Each row was made from one path, in order. Every step used is in the known rows, and no mark comes twice. Write each row's path.
Known rows
lezu, mego, zunup, bakezu, figu: [  3 -15  15 -21  -2  33  -1  30 -34  34 -34   3  14  -8  -2 -25  -2  16
  48 -10 -16]
lezu, mego, figu, bakezu: [-32  -6  15  -2 -12   6 -16   0 -26  -7   5  20 -19 -25   6 -10 -20   0
 -35  15  -1]
zunup, bakezu, figu: [ 27  -2   2 -16   7  14  -7  -8 -24  18 -25   6  15  -8  -7  -8   6  -1
  28  -3 -11]
lezu, mego, zunup, nezil, figu, bakezu: [-53 -26   6   6  -3  15   5  30  -8   3  -8   1 -42  -6   5 -11 -11  13
 -21   5 -15]
figu, bakezu, zunup, nezil: [-16  -7 -28   3  -4  -6   6  26   7 -15  -9  13 -30 -16   2   1  -5 -34
 -45  13  18]
bakezu, zunup, nezil, nuradi, mego, figu: [-52  13 -24   7 -21 -14  20  18  17  -9   5   8 -24 -19   5   5 -15  17
  -4  36  -3]
figu, bakezu, zunup: [  7  -8  -9  -2  -2   1 -13   9  -4 -10  -3  17 -12 -18  -4  -4  -2 -32
 -44   5  27]
mego, figu: [-19   8  11  -1  -6  -5 -11 -33  -4 -16   9   7 -15  -4   3   5  -1  10
  -9  11  -8]
nezil, lezu, mego, figu, bakezu: [-45   0  15  16 -17 -12 -25  -1 -28  -8   8   5 -18 -21   7 -11 -28 -21
 -36  14   4]
zunup, nezil, lezu: [-37   8 -20  22  -5 -26  12  13   9  -6  -6 -17 -18   8   6   4 -10 -22
  -4   7  -3]
mego, figu, bakezu, zunup, nezil: [-34   1 -16   3  -9 -11  -5  -7   2 -31   0  21 -44 -20   5   6  -6 -24
 -52  23  11]
lezu, mego, figu, bakezu, zunup: [-32  -5   8  -4 -17   2 -24   8 -20 -15   6  32 -26 -33   4  -8 -15 -14
 -57  15  19]
nezil, figu: [-14  -6  15   5   6  -1 -15 -31   1  -5  10   3 -17   1  -3   7   6  15
 -17   2  -8]
lezu, mego, zunup, nezil, nuradi: [-56  -5  -6  -3 -13   7  33  97  -6  15 -28  -9  -8  -3  11 -14 -14  30
  13  12 -22]
nuradi, nezil, lezu, mego, figu: [-69   1   2  30 -15 -14 -14 -27 -15   2  12 -10 -10 -10   8  -9 -32   1
  -9  31 -12]
mego, zunup, bakezu: [ -8 -19  17 -10   2  21  -7  16  -9  16 -18  -4   5   8  -3 -10   7  11
  28  -1 -22]
figu, bakezu, zunup, nezil, lezu: [-28   0 -30  21  -7 -25  -2  23   4 -15  -7  -2 -30 -10   2   0 -13 -55
 -48  12  25]
lezu, mego: [-21  -3   7  -1  -9   6   1  29 -12  10  -1   8   0 -10   5  -9 -11   9
  -6  -1  -1]
nezil, figu, bakezu: [ -4 -16  12   7   7   3 -20 -25  -9  -7   9   8 -23 -10  -6   2  -1  -2
 -42   7  -2]
zunup, nezil: [-26   2 -20   5  -1  -8  19  16  11  -5  -8  -3 -19   3   5   5  -2  -2
  -2   7  -8]
mego, lezu: [-14   6 -10  11  -1  -8  -8  25  -5   6  -4 -11 -14  -2  -2   1   0 -18
 -23   2  10]
bakezu, zunup: [ -2   0  -7  -2  -5  -3  -7   7   5  -9   0  13  -7  -7  -1   1   4 -14
 -22  -1  21]
nezil, nuradi, mego, figu: [-27  10   2   5 -15  -1   9  -2   0   4  13   1   2 -14   2  -1 -18  32
  19  28 -14]

Which path is each row?
[-10  -1   3  -3  -8  -4 -24 -20  -9 -26   7  23 -26 -23  -1   1  -4 -22
 -49  16  19]
mego, figu, bakezu, zunup
[-32 -23  -1   9   7   8   5  -2   3  -6  -7  -6 -42   3   0  -1   0   5
 -15   7 -15]
mego, zunup, nezil, figu, bakezu
[-49  -6  -9  31  -9  -8  -3   5 -11  18   3 -18   4  -5   5 -14 -30  -9
  -3  21  -4]
nuradi, nezil, lezu, mego
[ -6 -11  -3   7  -5  20  18  -7  12  22   8 -15   3   7  -3 -12  -9  18
  62  -3  -5]
nuradi, mego, zunup
[-39  -4 -12   8   0 -14  -3  -6  18 -19   1  12 -42  -3   1  13   9  -1
 -41  10   5]
bakezu, zunup, nezil, figu
[-40   4  17  -2 -15   1 -10  -3 -16  -5   8  15 -12 -14   9  -4 -13  18
 -14  10  -9]
lezu, mego, figu
[ -5 -14   4   4   3   0 -28 -21  -3 -16   8  20 -29 -17  -7   3   3 -18
 -62   7  19]
nezil, figu, bakezu, zunup
[-15   4 -19  20  -6  -1   4  10   5  21  11 -15  -9  -5  -5  -3 -12  -9
  11   6   9]
nuradi, mego, lezu
[-47  11 -36  20 -11 -12  31  71  10  21  -8 -20 -18  -9   1   0 -18   3
   4  26  -6]
zunup, nezil, nuradi, mego, lezu
[-40  -7  10  13 -14   1  -1  36 -13  16  -5 -19  -1   5   5 -18 -15  -3
  21  -8  -2]
nezil, lezu, mego, zunup
[-29 -22  23 -11  -7  27  -7  43 -21  26 -19   3   5  -1   3 -20  -3  20
  21  -1 -22]
lezu, mego, zunup, bakezu
[-48  -4 -24  19 -16 -18  -1  53  -7  -6  -9   7 -30 -21   7  -9 -23 -47
 -54  11  22]
figu, bakezu, zunup, nezil, lezu, mego
[-47  12 -44  19 -16 -17  23  77  16  12  -8  -8 -25 -16   0   1 -14 -11
 -17  25  13]
bakezu, zunup, nezil, nuradi, mego, lezu
[-24   3 -27   4  -5 -12  11  21  17 -13  -8   8 -25  -4   3   6   2 -15
 -23   7  12]
bakezu, zunup, nezil
[-31  -9 -22  11  -5  12  38  11  23  17   1 -19 -16  10   2  -7 -11  16
  59   4 -15]
nuradi, mego, zunup, nezil
[-29 -14  -6  11   7  -5  -2  -9   2 -13   0   5 -41  -7   0   7  -4  -6
 -43  15  -9]
zunup, nezil, figu, bakezu
[-10  -2  10   0  -3   0 -16 -29 -15 -18   8  12 -19 -16   1   0  -8  -8
 -30  16   0]
mego, figu, bakezu
[-42  -1 -14  20  -5 -14  18  22  10   0 -11 -29 -21  19   5  -4  -7 -15
  25  -1  -8]
mego, zunup, nezil, lezu
[-11  -8  14  -3  -7  15  -8  28 -36  33 -32 -12  13  -3  -2 -26 -10  -5
  48 -10 -12]
nezil, lezu, mego, zunup, bakezu, figu
[-15 -15   7  -4  -6  25  12  45  -5  36 -14 -11  19  -1  -4 -16 -10  34
  54  16 -29]
nezil, nuradi, mego, zunup, bakezu
[-18   1  -6   3 -17   0  -5   8  -4  -6  10  17 -10 -33  -3  -4 -21   0
 -24  33  12]
nezil, nuradi, mego, figu, bakezu, zunup
[ 24 -11  10 -18   7  27  -1   1 -23  25 -34  -6  14   3  -7 -15   9   8
  55  -8 -16]
mego, zunup, bakezu, figu
[-28 -15   0  22   9   2 -11 -55   4   2  11  -6 -14   2  -3   3  -6  19
 -13  23 -15]
nuradi, nezil, figu
[-18 -25  -1  22  12   7 -17 -51  -6   1   9  -2 -19  -9  -6  -2 -13   1
 -35  29 -10]
nuradi, nezil, figu, bakezu
[-31   5 -28  10  -9  -5  39  46  15  15  -4 -10  -4  -6   3  -1 -19  21
  25  24 -15]
zunup, nezil, nuradi, mego
[-59   5 -15  21 -13 -19  12  43  -2   5  -7  -9 -18  -2  10  -6 -21 -14
 -11   6  -5]
zunup, nezil, lezu, mego
[-32   6 -35   8 -15  -8  31  51  21   7  -3   2 -11 -14   2   0 -15   7
   4  25   4]
bakezu, zunup, nezil, nuradi, mego
[-34 -25  -9  17   2  15  17 -16  14  10   9 -10 -38   1  -3  -5 -13  13
  20  12 -14]
nuradi, mego, zunup, nezil, figu, bakezu
[-21  10 -18  16 -11  -5  12  55  -1  26   0 -18   1 -12  -4  -5 -16   4
   4  18   3]
nezil, nuradi, mego, lezu
[-30   8 -17   2  -4 -12  26  60   5  -2 -19  -6  -8  -3   6   3  -6  13
  -9  20 -16]
zunup, nezil, nuradi
[-41   3 -18  10 -12  -5  21  17   1  -2   4   2 -23 -22   4   0 -28  13
  -4  40 -17]
zunup, nezil, nuradi, mego, figu, bakezu
